Each row was made from one walk, in order. Every step used is in the known rows, and no mark comes twice. Write each row's walk.
Known rows
g, r, b: [ -1.9 -16.4 -16.9 -22.6  -1.5   3.8 -14.8  24.6  -4.8  -5.5  -4.6   4.8
   2.2 -15.1  -7.3   4.2  -3.9 -32.1   9.1  10.5]
r, q, t: [ -6.4  -7.0 -27.3  -9.9 -13.5  36.5 -13.5  18.1 -16.1  -6.7  -0.2   9.2
 -10.4 -11.2  -3.5   1.8  -3.3 -34.9  24.6   7.2]
w, g, r: [ -1.6 -12.5 -16.7 -23.3  -5.1   6.8 -13.1  10.4  -4.0  -6.6   7.8  12.7
   7.7  -2.4  -0.1   6.5   4.7 -24.1 -12.2   2.1]
b, r: [ -1.2   1.0 -12.5 -24.9  -9.4  21.1  -8.2   9.2 -10.3  -5.8  -2.3  13.5
 -10.7 -22.9 -10.4  -2.5  -1.8 -19.3   4.1  13.9]
w, g, r, q, t, n: [  7.8 -15.5 -19.4  -5.4 -19.1  17.9 -15.4  -0.3 -13.0  -4.5  -3.1   5.8
  -7.0  19.8   3.6   8.1   7.4 -32.4   2.6  -3.6]
g, w, b, t: [-12.4   2.5 -30.1 -35.2  -3.8   8.6 -20.9  26.5 -12.5  -2.0   1.4   9.5
   4.7 -20.2   2.8  -1.7   0.0 -26.9  13.9   6.1]
b, w, g, r, q: [ -5.6 -14.9 -22.7 -18.3  -0.4   8.5  -8.6  -1.5 -14.9  -6.5  -8.5   2.8
 -16.3   4.2  -3.7   0.0  -0.6  -5.6  -1.8   1.7]
l, n, t, b, w, g, r: [  6.7  -4.7 -15.4   3.3  -5.4 -11.2 -18.3  18.6  -3.7  -6.4 -30.9   3.8
   1.8  -3.7  -4.0  -4.3  -2.0 -11.9  -6.8  -5.8]
l, n, t: [ -0.6  -1.6 -14.2  -3.5 -11.3   5.4 -20.4  21.5  -1.0  -5.5  -3.6  15.3
   3.0 -28.7  -6.4  -8.3  -2.5 -36.4  14.4  11.7]
g, r: [ -2.2 -14.6 -16.7 -24.8  -4.3   8.9 -14.4  11.2  -6.6  -5.0  -1.5  15.2
   8.2 -14.4  -5.2   4.7  -1.8 -23.4  -0.8  11.5]
w, b, t, n: [ -1.1 -11.8 -19.6 -19.5 -16.9  11.2 -19.1  10.0 -11.1  -2.4  16.3   8.4
  -0.4   2.3  -0.2   5.0   2.1 -28.7  11.3   8.0]
b, r, g: [  5.5   3.9 -10.6 -21.4 -10.0  12.1 -11.9  13.7  -8.6  -5.9  -3.3   9.6
  -3.9 -18.2  -8.3   5.9   3.4  -2.6  -8.4   7.2]
q, t, b: [ -1.2  -0.7 -23.9 -12.6 -15.5  29.0 -12.8  32.7 -10.4  -8.2  -3.2  10.8
  11.8  -7.3  -2.9   7.0  -3.5 -32.1  14.6  -0.2]
t, b: [ -6.8  -9.5 -17.8 -16.3  -7.0  19.6  -5.7  24.7  -6.8  -7.7  13.5   9.6
  24.5  -7.4  -6.5   2.6  -2.6 -22.2  14.4   6.8]
b, r, q: [ -6.0  -7.8 -15.3  -9.9  -8.1  30.4  -1.5   4.4 -15.9  -4.0  -2.9   6.4
 -15.8 -15.9 -11.2  -6.2  -1.9 -24.0  18.1  16.7]
t, b, w, g, r: [ -0.4  -9.4 -19.4 -20.1  -1.3   1.6  -9.0  12.9  -7.8  -8.5 -11.3   4.4
   6.0   9.0  -3.0   5.6  -1.9  -1.1 -12.4  -5.6]
w, b, r, q, t, n: [  1.3  -4.4 -21.4  -7.6 -24.4  27.5 -13.0   1.9 -17.2  -2.7  -6.3   0.1
 -23.6   5.4  -9.0   2.7  -0.8 -41.0  18.3   7.3]
n, l: [-12.6  -6.5 -21.7 -18.6 -11.1  14.4  -7.3  13.6  -3.0  -2.3   5.9  15.1
  -2.8  -0.4 -11.3  -2.6  -2.2 -43.7  10.0  13.1]
n, t, b: [ -3.7  -6.3 -19.8   5.7  -7.8  18.3 -10.3  16.3  -7.5  -6.9  -2.4  12.9
  16.6 -15.8  -7.4  -3.9  -4.9 -32.8  17.2   4.7]
q, t, b, w, g, r: [  5.4  -1.3 -25.7 -18.2  -9.6  10.2 -16.1  21.9 -12.9  -9.0 -27.1   4.9
  -6.4   7.4   0.1  10.2  -2.5  -8.4 -12.0 -12.6]
b, w, g: [ -6.2   2.1 -21.8 -34.0  -4.5   9.1 -13.9   8.5  -8.3 -10.0   9.7  10.5
 -14.6  -1.6  -3.3   3.1   0.0  -2.0  -5.4  -1.3]
q, t, b, w: [  0.2   6.8 -27.6 -19.2 -11.7  20.7 -14.8  26.8 -16.1  -9.6 -18.7   7.8
  -7.6  -6.4  -5.3   5.4  -8.9  -8.8   9.1  -3.2]

Which walk is each row?
[  4.3   7.4 -17.8 -10.0 -17.6  31.8  -8.5  25.3 -15.3  -7.0 -21.3   8.9
  -5.4 -14.1  -7.3   3.1  -4.4 -26.7   7.7   2.6] : q, t, b, r
[  8.8  20.5 -21.3 -21.3 -12.8  13.2 -17.1  35.0 -14.8  -4.9 -31.4   4.8
   7.2 -12.8  -2.2   6.1   2.5  -6.0  -1.5  -7.8] : q, t, b, r, g, w
[-10.2  -9.5 -24.5 -20.2  -9.7  18.1 -17.2  21.4 -11.2  -4.4   9.3   9.6
  -0.4 -14.3  -0.9   2.2  -2.0 -30.8  11.1   9.4] : w, b, t
[ -3.6  -7.6 -15.5 -16.8 -18.2   6.6  -8.1   1.0  -2.1  -0.6  10.7  14.3
  -2.7  17.2  -9.8  -0.1   1.6 -42.9  10.0  11.8] : t, n, l
[  9.6  17.2 -11.2  -0.2  -8.5  -7.1 -17.7  33.6  -5.5  -2.4 -35.3   3.4
  15.5 -26.4  -6.3  -9.5   3.2 -11.3   2.9  -0.7] : l, n, t, b, r, g, w
[  2.9  12.8 -15.1 -24.6  -4.7   5.2 -10.2  28.4 -10.0  -4.0 -15.5   3.8
  16.9 -13.9  -5.4   1.3   3.9   1.2  -1.3  -1.3] : t, b, r, g, w
[  0.1 -11.1 -27.6  -4.4  -7.2  21.9 -10.9  17.8 -22.3  -6.2 -36.1   0.9
 -11.8  -0.3  -5.9   3.8  -9.7 -12.4  16.0  -1.1] : g, r, q, t, b, w
[ 12.7   4.8  -6.2  13.9 -13.6   1.5 -14.8  27.5  -3.7  -4.7 -26.1   3.0
   9.5 -20.7  -9.9  -4.4   1.4 -13.7  -0.1   3.7] : l, n, t, b, r, g
[  5.4 -17.7 -15.7  -4.3 -14.4  -6.2 -11.7  12.8  -6.9   1.7 -13.7   0.3
 -16.5  29.8   0.2   0.8   6.6 -44.5  -1.2  -1.2] : w, g, r, b, t, n, l
[ -2.0   2.5 -25.9 -21.9 -15.2 -11.0 -21.3  14.2  -7.4   4.5  -5.1   3.0
   1.1  18.6   0.6   3.8   7.9 -30.7   1.0  -0.2] : r, g, w, b, t, n, l
[  5.9  15.4 -16.7  -3.6  -5.0   3.0 -14.3  19.8 -11.6  -3.4 -28.5   7.4
  12.0 -22.1  -6.4  -5.0   1.2  -9.6   0.8  -4.4] : n, t, b, r, g, w
[  0.0  -4.3 -13.4   9.2 -10.4   6.8 -14.3  29.8  -0.9  -6.0  -6.7   9.3
  21.1 -19.4  -7.6  -7.9  -3.0 -33.4  19.8   6.7] : l, n, t, b
[  6.9   0.6 -18.6 -21.4 -23.3  19.8 -20.1  11.2 -10.4  -6.1   6.0  15.7
  -4.1   2.4  -1.1   8.7   1.7 -29.3   9.4   3.6] : q, t, n
[ -1.7 -15.7 -24.0  14.3  -0.7   8.7  -8.2   0.5 -15.3  -6.1 -27.4   0.8
  -6.0   5.0  -5.5  -6.1  -4.6 -13.7   6.4  -6.0] : n, t, b, w, g, r, q
[ -6.7   6.5 -29.4 -14.0 -23.0  14.5 -12.5   4.9 -15.8   4.8 -28.7  -0.4
 -27.9  14.5  -9.9  -6.3  -0.2 -58.8  20.5   5.3] : g, w, b, r, q, t, n, l
[ -3.0  -9.2 -20.0 -16.4  -4.9  17.2 -14.4  33.0 -14.2  -5.3   0.4   5.3
  -9.7 -17.7  -1.3  -0.7  -2.8 -29.1  20.5   8.8] : r, b, t
[  2.4   1.4 -12.9   8.0  -9.7  21.4  -6.3  11.0 -12.1  -5.2 -19.0  11.4
  -0.7 -22.7 -12.1  -8.4  -5.7 -27.2  11.1   6.2] : n, t, b, r
[  4.1  -9.2 -26.0  -5.3 -19.3   6.7 -12.6  -7.8 -15.9  -0.8 -31.1   2.2
 -37.0  39.8  -4.4   2.0   0.7 -29.2  -1.2  -5.3] : b, w, g, r, q, t, n, l
